In the rows, zero is written as 128.
Known rows, with every step that occurs:
h-r-j: [112 105  82 107  68 191 148 165  95 154 111 121  97 129  86 166 120 126
 141 175 149  78 152  94 123 149 140  83 105 156 127 169 119 136 119]
r-n-m-c-j: [133  81  76  83 204  62 111  73 104  77 118 106  93 133 113 172 113 128
 131 189  59 107 148 115 113 125 177 141 109 134  67  97 119 165 103]
y-m-c: [139  96  56 146 145  96 123 129  92 132 156 136  89 128  90 166 102 154
 136 211  94 136 141 130 149 131 127 159 127 117 123 100 133 124 136]
h-e: [128 102  88 100 106 100 103 174 110 113  87 125 115 143 115 159  82 114
 133 167 104  87 133 147 153 153 119 126 125 102 138 146 119 123 106]
j-r-h: [116 115  92 131 121 217 107 146  92 115 124 117 151 122  89 164 119 125
 120 136 146  70 134  96 153 125 133 122 107 157 143 127 128 148 115]
y-c-j-r-n-m: [120  90  90  62 204 110 128 107 101  80   4 110 128 148 109 150 135 139
 153 119  62  64 138  59 118  83 173 160 103 188  99  92  96 170 121]
c-y-m: [147  97  70 124 123 167 142 161  93 125 172 124 128 114 129 134 104 127
 146 172 124 109 139 124 150 117 133 127 132 103 117 128 120 128  94]
n-m: [124 100  43 107 124 124 137 127 126 120  85 116 109 117 115 163  89 115
 141 152 116  94 131 124 138 150 150 118 109 112  91 130 144 148 120]
v-c-y-m: [152  91  86 100 134 130 128 174 118 101 173 114 115 116 133 161 131 121
 130 163 112 111 128 125 135 116 143 154 136 110 121  98 117 128 102]
v-c-m-y: [137 112  82 165 218  76 114 124 136  74 193 125 140 104 107 137 125 104
 129 137 153 126 128 106 122 133 151 140 130 158 132 103 110 111 125]
n-m-b: [137 103  49  78 154 112 169 123 127 121  52 123 118 138  89 175  87 129
 144 152 127 111 141 140 153 135 147 107 110 154  88 132 168 149 106]
n-m-y-c: [131 118  30 147 188 135 164 121 129  79  68 115 137 118 120 143 132 105
 173 157  98  99 124 112 131  96 155 132 125 134 124  88 153 115 167]
j-r: [119 101  81 114 115 136 123 148  97 145  99 132 120 134  89 148  84 126
 130 121 133  84 128  96 149 142 130 124 107 167 136 133 127 144 127]
j-r-n-m-c: [132  82  50  92 180  74 121  99  85  80  63 122  92 151  89 174 104 135
 117 173  89 100 120  97 124 126 162 137  82 208  87  71 143 175 137]
h-r-n-m-c-v: [108  95  49  63 134 101 153  79 100  91 149 149  55 130 120 154 104 124
 147 235  95  97 137 101 107 121 162 114  81 157  96  91 165 169 119]
n-r: [119  93  67 117  88 131 115 136 132 116  76 137 127 121 127 162  87 114
 131 154  92  83 110 113 147 155 134 112 133 122 113 118 140 126 104]
m-y: [130 111  59 173 136 143 125 133 111 108 172 130 129 120 115 136  99  93
 147 143 139 100 133 135 145 145 138 105 127 141 133 133 147 106 135]
n-r-h: [116 106  74 140 100 213  96 140 131  82 111 124 154 108 127 184 123 110
 119 165 101  67 117 110 150 138 134 107 132 112 116 103 144 125  92]
v-c-j-r: [129  92 138  69 169 106  91 140 126 125 105 109 114 139  92 166 116 128
 131 101 114  85 145  78 128 127 151 161 121 148 136 120  91 147 111]
n-m-c-j: [133  92  72  95 201  80 127  77 120 104 115 104  94 125  98 172  99 126
 148 198  82 121 154 116 128 124 164 144 120  93  97 110 121 154 121]
u-v-c-y-m: [148 101 114  94 121 116 112 132 131  68 138 116 113 113 130 172 116 131
 142 108 125 122 127 132 144 155 159 150 128  97 135 100  93 132 112]
b-m: [115 115  53 168 139 163 110 148 109 126 108 144 117 114  97 144  74 118
 137 133 123 123 163 135 151 145 135 105 141 117 136 144 137 124 100]
j-c-y-m-b: [150  97  98  92 179 105 177 127  88 135 123 136 126 166 106 160  95 121
 131 199 117 142 135 132 154  94 143 114 144 131 132 128 155 123  77]
u-v-c: [122 111 127 101  98  67  97  99 149  82 114 117 101 109 111 185  96 124
 123  80 120 107 120 138 140 184 158 137 121 109 135 124 108 128 130]
u-v-c-m: [120 110 128 115 157  26 107  77 150  63 136 123 122  95 102 164 100 139
 119  83 148 133 127 119 134 177 160 153 120 130 135 125  76 137 117]
h-r: [113 104  83  99  88 128 158 149 110 144 143 141 118 116 106 143  99 126
 146 160 142  82 143 115 135 139 130  92 107 132 133 148 142 146  96]
c-v: [103 112  73 111  78 164 124 102 116 132 180 144  86 111 123 138  69 116
 141 159 122  98 136 126 143 138 133 128 121 109 135 149 144 122 125]
y-c-j: [118 109 111 100 160 109 141 110 113 118 110 115 135 123 118 141 121 131
 155 143  65  97 154 102 133  87 147 156 148 101 139 129 102 122 120]
m-c: [128  99  73 134 132  76 143  98  98 116 170 127  98 117  95 167  88 129
 124 200  91 129 133 137 137 137 133 132 127 110 128 111 149 127 140]
r-n: [118  96  77 118  96  96 108 122  97 101 146 132 114 122 125 146  94 123
 111 141 106  80 128 131 132 151 145 118 115 164  91 136 137 138  93]
y-m-b: [142 104  67 110 141 134 142 158 106 149 110 145 110 148  82 167  90 153
 144 158 128 121 150 140 167 131 126 137 127 164 113 135 147 128 104]
n-r-j-c-m: [109  94  92 142 164 106 109 102 108 122  43 128 112 144 101 177 106 112
 112 184 110 114 114  66 120 143 153 116 140 140 128 137 102 114 106]
c-j-r-n-m: [124  80  85  65 178 127  93 114 102  98  43 111 109 150 105 152 107 130
 141 116 107  64 145  73 124 130 175 142  89 188  78 120 100 182  91]
u-v: [114 112  98 122  79 109 111  92 127  99 117 129 110 107 111 159  70 127
 140  92 134 109 129 141 154 188 149 115 116 105 134 152 111 131 124]
v-c-y: [145  96 102  86 131 107 149 141 121  87 186 107 127 108 137 159 118  99
 115 154 110 102 120 130 127 122 147 124 135 105 123 110 136 128  98]

Rows:
[121 116  83 199 207 121 127  98  92 115 133 121 119 141  92 150 119  95
 125 179 160 131 137  85 118 126 161 107 132 162 150 152 109  95 133]
r-j-c-m-y
[129 111  64 184 197 108 130 118 108  97 200 134 152 107 109 115 100 108
 146 148 164 124 141 110 137 131 143 123 127 158 132 131 115 113 118]
c-m-y
[139 106 129  79 111  95 129 105 139  58 161 106 123 101 136 170 104 103
 128  94 124 114 119 140 135 158 164 119 130  91 136 110 108 131 108]
u-v-c-y
[146  94  78 114 148  94 177  99  89  90 211 115 123 109 120 152 101 108
 120 216  96 132 129 139 134 108 140 109 134 101 129 102 148 129 119]
m-c-y
[139  85  82 125 126 191 120 150  89 126  50 117 111 158 130 187 124 107
 130 212  88 109 113  79 133 119 156 109 148 110 129 116 121 104  96]
n-r-j-c-y-m
[136  95  89 134 130 180 136 147  69 138 112 109  96 155 115 173 121 113
 126 200 116 120 135 104 130 114 154 117 140 108 135 145 116 109 112]
r-j-c-y-m
[112 111  78 140 180  60 167 101 111 100 130 133 152  98 105 125 115 138
 141 156 108 117 132  99 131  92 131 157 141 138 138 117 100 126 130]
y-c-m
[124 114  94 118 114 183  91 176 113  83 123 109 148 130 116 179 120 113
 121 178 113  72 140 142 155 144 124 125 124  92 137 137 122 123  98]
r-h-e
[122 114  40 110 174 126 172 134 111  60  77 134 138 131 128 135 159 103
 170 170  99  71 129  91 107  88 170 109  98 197 109  77 153 143 135]
h-r-n-m-y-c
[129  99 104 111 127  95 164 100  91 123 168 121 128 134 138 146  87  86
 114 186 112 114 117 126 132 110 152  99 141  78 142 139 149 122  90]
j-c-y
[105 107 104 110  89 137 148 133  88 167  89 126  87 158  89 178 116 111
 126 196 137  95 141  88 114 139 150  84 114 134 150 166 131 124 113]
h-r-j-c
[108 105 103 142 183  27 141  78 103 130 147 138 125 130 100 140  82 117
 110 173 135 132 127 108 132 125 143 132 134 111 139 149 115 128  96]
j-c-m
[118  90  84 106 113 117 105 140  83 110 101 135 116 142 104 146  97 131
 112 116 117  69 121  96 138 144 147 126  94 216 107 124 124 155 108]
j-r-n
[150  98  98 105 161 174 168 145  72 146  89 116 108 173  90 184 118 126
 128 206 124 134 145 115 142  98 153 107 141 154 127 146 140 110  99]
r-j-c-y-m-b
[115 127  27 125 172 178 157  92 131  82  99 133 106 117 134 132 117  99
 187 169  98 102 128 104 126  87 158 138 121 125 138  89 158 110 179]
n-m-y-c-v
[111 130  57 148 144 178 148  99 118  94 168 145 118 115 134 117 115 102
 178 166  94 105 129 110 134  89 142 143 136 130 168 105 148  91 173]
m-y-c-v
[111  95  90 132  99 143 107 121 108 135  22 118  92 158 111 204 107 105
 112 181  87  88 108  85 128 153 152 101 142 124 133 135 132 104 119]
n-r-j-c
[116 106 126 115 166 225  91 133 102 112 131 103 151 124  93 158 126 131
 133 121 133  65 161  83 146 113 148 136 116 136 139 136  91 152  95]
c-j-r-h
[136  85  82  80 220 109 126  95 104 115  67 106 104 145  76 171  98 136
 147 169  91 115 150  76 131 110 164 148 101 140 114  99 113 169 135]
n-m-c-j-r
[123 107 108 104 132 197  83 189  98  96  75 112 153 148  96 172 118 121
 123 158 129  62 134 106 159 127 123 128 106 139 155 125 111 143 110]
j-r-h-e
[ 96 112  97 111 105 115 127  68 110 145 154 149  77 141 127 148  65 100
 127 181 112 113 123 119 136 129 145 124 130  82 154 155 157 114 120]
j-c-v
[113 117 132 107 186 212 125 121 105  96  95 106 167 126  95 153 157 135
 146 127  94  69 153  65 139  63 147 160 130 136 158 110  90 142 124]
y-c-j-r-h
[123 105 159  81 136  88  85  85 155  82 118 107 101 112 115 182 101 131
 139  72 110 108 146 126 132 175 172 153 129  87 133 137  75 136 111]
u-v-c-j
[127 115  97 144 201 150 139 112 116  94 137 119 150 124 119 127 134 108
 174 143  84 102 155 106 131  79 155 146 148 119 151 114 112 102 138]
m-y-c-j
[132 110  28 137 185 115 144 115 113  51  73 119 130 130 134 142 143 103
 156 150  74  84 120 113 117  96 168 133 114 182  96  77 151 126 147]
r-n-m-y-c
[156  97  75  90 158 163 174 160  91 123 154 133 140 136 106 150 101 135
 146 175 132 130 149 141 163 105 133 115 135 148 112 125 144 132  84]
c-y-m-b
[120 103  78 191 203 136 112 106 109 101  73 129 127 154 106 165 123  87
 130 186 125 119 116  63 120 137 159 101 142 169 140 120 111  92 121]
n-r-j-c-m-y
[123 104  59 127 129 143 117 101  96 131 187 150  60 123 107 151  85 147
 150 218  95 140 145 120 145 120 129 167 123 107 136 105 138 121 150]
y-m-c-v
[127 100 148  89 184 194  75 138 123  95 136  92 137 125  93 183 153 124
 119 113 122  68 150  76 131 109 157 160 117 140 141 110  93 151  99]
v-c-j-r-h
[141 103  53 150 193 138 153 119  82  80 175 133 125 111 106 147  87 106
 128 197 100 159 159 141 136  97 140  99 151  97 142 101 152 122 105]
b-m-c-y
[130  81 118  94 193  78  99  92  75  97 140 122 103 149  89 155 110 140
 118 156  79  97 147  87 126 115 158 146 106 186 112 101 101 159 109]
m-c-j-r-n
[110 104  70 111 116 119 137  72 102 115 201 143  66 116 110 151  74 122
 135 210  95 130 138 129 137 125 133 138 124 102 140 116 156 119 150]
m-c-v
[138 104 106  89 213  33 152 117 132  99 142 129 134 123  75 163 109 141
 113 142 140 137 135 120 137 126 139 146 131 185 114 120 125 135  91]
v-c-m-b
[137  94  93 123 141 119 150 131  86 135 143 129 115 143 133 149  99 109
 130 195 115 127 125 126 142 101 144 126 141  83 138 129 133 119  89]
j-c-y-m
[ 98 121  74 108 101 151 151  94 115 115 135 145 103 111 127 132  98 126
 156 166  80  99 130 111 135  96 132 153 137 108 155 120 137 111 151]
y-c-v
[122  99 113  90 103 164 184 138  76 143 128 113 110 146 115 165 127  92
 126 212 137  94 138  89 106 113 156  65 124 122 150 157 132 128  97]
h-r-j-c-y
[127  81 141  62 172  87  72 134 111  91 108 113 109 148 107 162 128 130
 113  99  91  64 138  78 117 130 164 166 107 193 107 109  88 160  90]
v-c-j-r-n
[106 138  37 183 187 219 131 116 117  79 121 161 118 120 117 111 102 100
 181 150 101 128 162 113 137  79 143 128 152 135 182 102 151  85 161]
b-m-y-c-v
[121  85 120  88 154 124  85 125  88 115 109 121 119 147 106 141 102 130
 126 111 109  67 149  83 131 128 159 134 104 193 108 139  92 161  85]
c-j-r-n
[126 114  93 106 219  57 198  98 112 101 100 141 161 121  81 138 107 149
 139 156 113 138 144 110 144  81 132 148 143 186 133 122 127 126 112]
y-c-m-b
